Each row was made from one path, in order. Every step used is in the known rows, and no mark comes twice. Write each row's path.
In the rows, 128 means zero.
Known rows:
pavir/vife/pemen: [144 121 118 123 114 151 107 140 138 142 157  97 133 124 121 129 129 134
  99 124 106 141 111 136 135 117 143 129 108 134 123 138 126 146 122 121
 123 110 154 150 134 132 143]
pavir/bubuto/lemif/vife/pemen/pake: [140 111 100  45  88 122 110 114 137 159 115  83 128 102 118  83 190 127
 107  95  92 136  92 118 111 120 116 126 103 150 110 155 146 141 155 140
 126  87 147 153 104 153 139]
pavir/vife/pemen/pake: [131 124 123 101  99 148 108 131 130 144 144 113 141 118 128 113 137 140
 105 111 103 140  84 138 122 129 152 143 116 126 124 120 120 138 120 123
 131 119 171 168 118 147 129]
bebebo/balar: [119 127 106 140 149 170  94 127 125 130 156  95 131 147 121 129 123 132
  94 141 101 166 152 134 134 135 149 126 137 105 175 145 150  80 119 126
 133 116 136 113 165  87 152]
lemif/seta/radugi/pavir/vife/lotak/bebebo: [156 120 127 151 137 179  98  92 129 135 144 131 116 120  83 120 119  76
 124 129 165 138 133 123  92 144 106 102 129  99  83 152 161 124 130  90
 155 114 173 113 175 104 135]
radugi/pavir: [124 131 115 148 153 160  93 139 140 133 142 109 124 119 112 141 121 120
 107 100 128 142 124 128 127 127 131 117 120 139 154 152 130 108 103 130
 128  97 155  96 161 105 148]
kivoki/lotak/vife/pemen: [135 138 139 177 125 132 109 145 143 111 157 129 185 122 116 163 145 122
 111 110 101 116 106 161 128 137 152 105  84 149 134 140 122 138 165 162
 109 101 136 145 130 101 146]
vife/lotak/bebebo/zozelil/pake/pemen: [151  92 156 155 141 113 129 125 145 111 165 167 124 114 127  67  97 147
 115 141 152  74 146 142 125 145 181 150 154  89 163 109 159 102 110 110
 151 214 149  95 128 101 108]
kivoki/lotak/vife/pemen/pake/zozelil: [141 136 153 132 106 114 105 133 121  98 155 175 198 111 126 134 141 131
 120 124 100 102  59 166 117 141 177 135 100 147 102 103 115 119 163 180
 115 131 140 175 100 138 129]
zozelil/pake/pemen/vife/pavir/bubuto: [112 101 116 126 126  75 117 176 186 145 139  97  87 152 136  76 128 174
  55  97 176 140 158 148 139 129 160 131 121 148 167 141 129 132  98  75
 155 140 123 123 138  91 177]
pemen/vife/lotak: [132 119 143 180 152 155  98 138 138 146 176  99 124 129 119 127 119 138
  86 112 159 139 142 138 137 133 150 110 117 109 141 153 145 113  93  87
 129 114 146 105 171  80 149]
kivoki/lotak/vife/pemen/pake: [131 139 148 156 111 133 112 134 135 112 142 148 188 113 124 147 151 128
 115  99  95 114  78 167 113 150 162 117  96 139 129 123 116 130 162 169
 113 114 153 162 113 115 136]
radugi/seta/lemif/bubuto/pavir/vife: [144 101 117  89 123 136  71  94 157 156 119  99 126 119 113 121 161  86
 130 110 169 168 120 117  92 115 107 111 119 115  71 159 150 122 129 123
 117  53 114 110 136 109 173]
pemen/pake: [112 126 119 126 136 156 101 120 129 137 140 123 142 133 129 120 117 145
  96 108 121 148 100 132 119 142 155 146 134 116 165 136 138 104 108 130
 126 114 154 120 139 116 143]
pemen/pake/zozelil/bebebo/lotak/kivoki: [135 132 110 136 111 144 125  94 105 131 141 141 178 125 154 111  92 131
  84 167 109 113 114 141 120 124 154 149 117 119 116  89 156  67 107 189
 117 136 132 154 131 106 146]
bebebo/zozelil/pake/pemen/vife/pavir: [126  98 115 122 123  85 131 158 178 122 143 138  97 148 144  90 106 183
  78 125 170 131 149 153 135 135 185 155 146 120 162 117 128 138  90  69
 154 160 137 125 124  84 161]
kivoki/lotak/bebebo/zozelil: [136 112 129 162 152 128 101 108 132  94 149 170 171 118 115 127 125 125
 124 118 100 115 123 135 102 142 146 136 117  94 161 141 163  92 160 150
 113 170 142  85 138 101 120]
kivoki/lotak/bebebo: [118 121 142 190 153 133  96 130 137 110 156 148 178 129 108 139 121 118
 101 110 114 120 132 134 112 144 142 121 100 107 174 148 158  89 152 158
 110 151 140  93 152  92 133]
pavir/vife/pemen/pake/zozelil/bebebo: [155 118 133  67  78 131 107 126 112 130 157 139 137  97 142  74 128 126
 101 167  93 123  81 144 138 116 179 176 124 124  76  99 132 116 116 149
 120 147 157 193  99 158 120]
lemif/seta/radugi/sekano: [116 118  83 166 160 215 120 101 132 127 136 125 127 167 110 160  73  90
  95 123 166 190 126 141 128 147 124 117 158 105 143 192 184 122  98 109
 129  38 151 103 163 104 164]
sekano/radugi/seta/lemif/vife/lotak/bebebo: [142 100 155 137 122 174 101 102 135 119 146 152 143 137  89 134  96  68
 174 142 185 147 112 122  92 151 121 116 107  84 100 175 172  60 110 156
 133  45 134  55 165  70 127]
pake/zozelil/bebebo: [139 112 125 117 134 136  96 126 118 117 171 130 130 119 135  98 105 125
  84 171 121 130 120 136 147 118 170 163 128 117 123 125 157  87 103 150
 110 133 123 121 132 117 143]
kivoki/lotak/bebebo/zozelil/pake/pemen: [147  98 147 167 133  98 138 138 151  93 150 193 161 123 129  95 105 142
 111 127 135  79 148 150 119 144 172 153 142  97 178 113 147  97 141 140
 133 211 146 107 119 100 117]
bubuto/pavir/vife: [137 106 116 113 138 121  88 123 156 147 136  90 104 129 124 120 142 126
  85 109 124 148 125 121 119 110 129 121 102 131 131 142 144 138 130 106
 116 101 131 117 161 124 155]
lotak/bebebo/balar: [114 125 114 149 144 165  90 133 134 115 148 113 138 140 109 117 123 130
 103 148  93 158 156 133 129 154 150 127 126  98 186 143 174  76 133 148
 137 148 140  97 162  79 132]
lemif/vife/pemen/pake: [120 126 126  98  86 148 120 125 127 150 135 115 145 116 130 115 136 138
 112 112 111 143  87 136 121 136 152 144 123 125 128 129 139 140 125 146
 125 105 165 156 124 145 144]
lotak/vife/pemen/pake/zozelil/bebebo: [143 130 137  89  87 124 106 140 126 105 155 146 154  98 143  94 136 133
 108 163  94 120  72 162 140 140 193 163 116 144  92  99 135 118 129 185
 117 127 138 176  92 124 129]
sekano/radugi/pavir/vife/pemen/pake: [136 128 133  95 102 166 105 136 138 136 131 134 130 109 119 136 135 110
 143  95 117 141  73 137 115 123 138 131  98 139 123 162  99 113  95 142
 138  65 180 149 132 142 113]
sekano/radugi: [113 114 117 148 160 163 105 133 142 124 152 124 129 152 121 156  98 119
 111 115 148 151 113 129 132 129 147 134 104 119 185 186 145  85  90 138
 120  58 130  82 167  95 142]
lemif/seta: [132 109  96 149 147 163 101 117 136 138 153 113 128 153 117 146 110 127
  89 132 148 158 130 141 119 146 139 122 123 117 151 154 146 122 123 113
 141  83 137  89 154  78 166]
radugi/seta/lemif/vife/pemen/pake: [135 126 127  83  71 175 111 125 132 140 134 129 154 121 116 125 125 110
 157 125 141 167  75 141 106 150 135 136 141 115  78 127 131 119 120 158
 133  53 160 140 105 121 142]
pake/zozelil/bebebo/lotak: [142 114 106 138 134 143 114 125 121 137 171 123 155 124 142 111  86 125
  74 178 129 131 149 139 144 121 161 154 128 107 128 112 164  63  81 164
 120 128 125 123 152 103 147]
seta/lemif/vife: [118 116 118 111 115 152 105 118 135 148 147 106 130 139 121 133 120 118
 114 130 144 147 119 120 115 132 120 130 123 116 113 132 164 121 131 129
 129  84 137 102 162 101 173]
pavir/bubuto/lemif: [140 107  88  99 153 130  88 121 147 145 136  76 116 123 110 104 165 119
  83 100 114 139 129 113 122 116 114 115 104 143 153 175 154 108 138 120
 120  86 121  93 130 115 149]
zozelil/pake/pemen: [129 108 133 153 133 122 133 161 154 132 159 130 121 149 133 105  90 154
  79 125 158 114 150 144 150 134 168 147 147 122 187 119 129 115  89 110
 143 145 142 119 138 104 151]
vife/pemen: [123 128 117 144 129 157 103 144 139 139 158 101 143 121 118 134 121 140
 101 117 113 143 115 143 144 129 156 128 120 134 153 154 131 133 109 133
 127 104 151 128 130 121 141]
pemen/vife/pavir/bubuto/lemif: [124 105  82  91 142  98  79 137 173 150 125  62  97 140 113  93 177 146
  58  92 139 167 142 122 117 120 121 107  87 154 137 184 154 130 133  84
 135  77 113 103 136  88 172]
pavir/radugi/seta/lemif: [111 115 112 144 119 184 103 128 150 119 160 130 125 159 104 157  90  80
 141 134 173 163 111 135 111 150 134 114 121  99 131 170 147  72  97 128
 133  23 131  48 144  71 162]
kivoki/lotak/bebebo/zozelil/pake/pemen/vife: [145 102 153 176 125  91 139 170 163  94 157 190 152 129 138 101 109 157
 101 117 148  94 155 156 132 153 178 143 138  98 178 115 144 110 126 122
 143 205 152 111 126  85 125]
zozelil/pake: [122 102 125 137 146 137 117 141 140 132 155 126 115 143 127 121  94 124
  88 144 136 121 141 134 148 125 167 144 147 116 159 132 137 101 101 115
 116 135 137 108 139 104 155]
sekano/radugi/seta/lemif: [130 113 118 136 141 186  94 132 144 116 150 137 140 155 108 168  88  91
 153 128 177 176 104 135 116 143 130 126 119 105 134 186 136  62  83 148
 129   4 126  62 143  69 141]
bebebo/zozelil/pake/pemen/vife/lotak: [154  97 148 157 133 120 137 151 150 130 175 145 106 123 144  86 102 164
  98 126 177  96 149 154 142 133 180 144 156 100 145 110 135 120  80  68
 150 177 153 119 137  86 132]
seta/lemif/vife/pemen/pake: [117 126 129  87  76 156 109 121 132 153 140 116 151 111 129 117 135 135
 131 117 123 138  83 136 113 145 140 144 132 121  93 119 141 136 133 149
 145  96 165 154 126 129 151]
lemif/vife/pemen/pake/zozelil: [132 124 134  73  80 129 112 125 112 139 143 142 152 112 131 100 126 139
 119 135 116 132  65 136 129 128 172 163 130 129 100 106 141 129 121 155
 125 125 149 168 111 169 136]

Write each row's path:
[ 99 127 100 166 165 208 117 111 131 124 137 123 134 153 117 150  77  99
  95 109 148 178 124 130 143 129 131 123 154 108 161 191 187 111  84 119
 109  60 153 109 164 132 151] -> seta/radugi/sekano
[121 111 122 122 143 179  86 112 145 134 135 133 153 143 110 160 115  82
 154 119 193 174 107 128 106 135 126 123 125 104 122 205 150  65  88 155
 120  12 112  71 137  81 160] -> sekano/radugi/seta/lemif/bubuto
[158 109 148 180 124 119 145 128 143 123 157 149 122 133 142 107 103 160
 103 128 164  80 144 153 133 127 164 124 133 119 142  99 131 130 105  86
 137 172 145 129 133  80 141] -> bebebo/zozelil/pake/pemen/vife/lotak/kivoki
[116 129 122 122 116 158 106 137 135 137 146 117 148 112 126 118 128 148
 107 104 109 142  90 145 131 140 165 142 128 127 149 139 125 127 112 143
 134 113 166 148 116 134 128] -> vife/pemen/pake
[146 139 132  80  83 141  99 136 114 101 156 133 147 106 144  87 145 128
 113 193  66 135  99 166 142 146 195 156 133 126  97  92 145  88 136 188
 130 142 136 194 103 108 125] -> lotak/vife/pemen/pake/zozelil/bebebo/balar
[142 138 109 132  86 144 129 112 107 133 145 137 190 106 150 110 102 138
  95 166  95 106 105 154 131 123 162 146 116 130 101  88 141  91 110 203
 123 136 144 186 109 125 133] -> vife/pemen/pake/zozelil/bebebo/lotak/kivoki
[137  99 133 141 120 103 135 182 171 105 152 161 120 133 143  86 101 172
  98 126 154 117 154 147 147 158 185 154 148 102 184 114 155 119  94 110
 154 188 155 100 126  84 129] -> lotak/bebebo/zozelil/pake/pemen/vife
[146 111 143 145 137 162  89 104 118 133 162 108 127 127 104  95 134 112
 109 156  97 131 156 127 111 137 139 117 117  81 133 123 170  78 140 113
 140 170 148 119 178  90 123] -> pavir/vife/lotak/bebebo/balar
[107 121  95 115 145  97  86 123 164 130 116  82 111 142 118 116 162 137
  82 102 116 157 118 136 107 130 134 109  81 162 136 151 151 135 158 121
 125  88  99  96 146  89 182] -> lotak/vife/pavir/bubuto
[109 118 119 123 144 152  79 108 145 156 143 101 148 120 123 126 138 120
 109 112 159 142 128 124 112 130 129 128 133 115 121 163 163 108 121 130
 128  98 125 102 149  96 180] -> seta/lemif/bubuto
[132 121 129  85  76 182 119 122 135 132 130 147 153 130 118 145 112  96
 178 124 160 169  66 141 106 146 137 140 122 112  96 166 129  93 100 171
 136   7 156 122 116 112 130] -> sekano/radugi/seta/lemif/vife/pemen/pake
[140 116 162 208 124 125 140 149 147 135 166 128 127 149 133 114  98 156
  80 117 178  89 151 156 143 129 158 109 122 129 149 111 130 124 100  92
 140 152 142 141 152  80 155] -> zozelil/pake/pemen/vife/lotak/kivoki
[111 107 126 144 125  95 124 177 180 139 149 117 101 164 136  98 102 180
  55 118 187 138 160 153 145 138 176 138 131 133 174 126 129 140  84  75
 154 137 133 132 142  78 175] -> zozelil/pake/pemen/vife/pavir
[109 110 121 109 145 123  63 105 165 163 128  86 133 110 124 111 159 121
 107  95 161 142 127 116 109 124 124 116 124 126 114 169 166 123 133 134
 128  92 115 102 151 105 180] -> seta/lemif/bubuto/pavir
[131 119  96 158 142 161 121 127 136 146 156  97 146 124 141 123  97 126
  66 153 124 141 171 138 141 128 145 138 125 102 156 136 162  76  83 149
 120 112 136 107 167  72 154] -> zozelil/bebebo/lotak
[115 106 112 125 121 155  88 123 171 123 145 118 109 145 103 139 113  80
 138 118 181 161 114 130 106 144 130 102 110 113 124 179 153  84 107 132
 130  17 120  49 143  74 164] -> bubuto/pavir/radugi/seta/lemif
[158 123 127  58  75 147 100 119 100 126 158 125 133 104 143  72 141 123
 106 192  65 140 104 150 137 120 177 174 140 107  78  94 136  88 125 155
 131 162 153 213 108 139 115] -> pavir/vife/pemen/pake/zozelil/bebebo/balar
[186 112 107 115 139 180  99  76 128 156 143 102  99 126  80 124 144  64
 109 128 173 135 130 118  86 117  88  91 123 115  60 167 144 140 131  66
 147  67 162 130 160 112 142] -> bubuto/lemif/seta/radugi/pavir/vife/lotak
[ 78 115 106 151 128 127 103 145 176 134 154 103  92 170 121 137 113 138
  76 119 167 162 136 138 121 140 160 113  89 121 170 179 155 120  99  80
 140  72 127  73 172  68 185] -> pemen/vife/pavir/radugi
[172 118  80  97 128 172 102  99 137 146 127 104 105 141  90 135 144  79
 104 122 157 156 124 116 101 121  85 102 125 127  85 172 141 149 133  84
 145  51 156 129 148 112 153] -> bubuto/lemif/seta/radugi/pavir/vife
[135 135 111 134  96 154 131 139 139 134 145 111 167 107 154 121 127 132
  90 147  91 129 122 165 135 151 167 130 113 128 125 111 138 110 110 186
 132 107 150 160 127  83 140] -> zozelil/bebebo/lotak/vife/pemen/pake
[160 128 142  61  78 140  99 134 114 129 148 141 127  77 133  80 136 114
 118 147  96 120  78 144 133 114 161 161 119 142  61  98 114 111 111 155
 125 140 172 195 104 156 116] -> radugi/pavir/vife/pemen/pake/zozelil/bebebo
[120 118 129 104 126 137  92 120 115 122 152 148 148 128 131 105 108 145
 103 129 129 137  81 134 123 135 172 164 135 117 139 116 139  91 106 141
 128 134 141 130 123 140 136] -> pemen/pake/zozelil
[ 78  99 116 141 157 155  98 101 170 147 119 106 110 135 124 129 125  80
  94  92 155 153 129 123 124 121 142 102 107 122 166 222 204 108 103 133
 105  44 116  66 165 117 180] -> lemif/bubuto/pavir/radugi/sekano
[129 128 137 193 151 159 106  88 117 135 154 106 147 139 114 139 112 123
 100 120 129 109 120 132 114 120 127  99  99 124 134 135 148 111 134 124
 111 116 132 113 161  91 149] -> vife/lotak/kivoki
[138 125 102 161 134 149 125 137 145 129 149 101 149 133 146 138 113 118
  75 157 109 137 156 148 137 138 147 120 100 123 146 120 162  95 107 166
 117  98 120 110 164  54 164] -> zozelil/bebebo/lotak/vife
[119 128 122 143 158 167  96 141 146 121 141 128 126 128 112 161 108 106
 127  99 149 149 114 129 127 126 135 120 101 136 168 188 127  81  82 139
 125  51 148  79 169 100 135] -> sekano/radugi/pavir
[167 121 123 112 128 133 102  75 122 159 116  80 115 105  98 107 188  85
 118  94 114  95 124 103  86  94  71  70  69 167  81 154 153 123 170 127
 112  82 132 110 151 121 155] -> radugi/pavir/bubuto/lemif/vife/lotak/kivoki
[142 107 103  95 122 135 109 109 137 151 136  90 123 140 115 120 146 113
  91 127 125 141 130 111 118 117 119 121 101 128 135 153 166 134 138 123
 115  78 125 109 150 116 159] -> bubuto/lemif/vife
[141 101 123 135 123 116 139 174 162 121 159 147 106 140 151 102  99 175
  90 125 163 121 147 153 153 138 180 155 158 113 174 117 133 130  81  87
 148 160 150 117 125  90 145] -> bebebo/zozelil/pake/pemen/vife
[169  94 155 112 137 130 107 108 129 118 147 161 100  92 109  80 118  92
 141 145 118  78 135 124 112 118 152 137 137 102  95 109 137  97 128 102
 132 201 166 104 143 118 109] -> radugi/pavir/vife/lotak/bebebo/zozelil/pake
[125 114 129  57  91 119  74 102 156 172 117  92 141  86 132  88 184 127
 120  93 131 135  90 126 100 120 131 129 121 132  65 140 141 155 146 137
 136 109 148 172 115 148 158] -> seta/lemif/bubuto/pavir/vife/pemen/pake
[ 76 112 104 138 135 130 103 114 162 131 151 106 102 169 110 130 107 121
  83 128 148 148 123 126 110 132 156 121  95 120 168 178 158 107 112  97
 133  74 119  68 165  86 177] -> vife/pavir/radugi
[137 126 133  87  93 137 103 132 114 123 161 141 151  93 139  78 117 137
 103 161 104 123  83 152 147 128 191 176 138 125 108 115 135  99 106 168
 123 143 153 178  93 144 119] -> vife/pemen/pake/zozelil/bebebo
[135 116 112 114 120 141 114 116 109 139 156 143 159 114 150  97  93 134
  79 166 125 131 122 141 128 130 171 171 138 101 126  96 155  60  82 171
 131 142 143 141 137 114 138] -> pemen/pake/zozelil/bebebo/lotak
[147 121 137 170 134 154 110  85 115 145 153 105 134 141 118 135 125 110
 101 126 122 108 115 126 107 105 117 101  87 125 105 117 145 122 143 106
 106 122 133 131 163 108 154] -> pavir/vife/lotak/kivoki
[142 128 101 160 125 141 122 104 112 128 155 128 170 131 145 129  88 123
  81 177 118 116 141 136 134 114 145 136 105 125 119 101 161  73 106 186
 109 126 116 132 147  97 158] -> pake/zozelil/bebebo/lotak/kivoki
[137 101 169 191 133 118 124 176 163 129 175 140 121 131 125  81  95 154
  82 122 188  97 166 152 150 154 178 127 133 104 171 122 153 106  92  98
 157 187 154 109 155  75 131] -> zozelil/pake/pemen/vife/lotak/bebebo
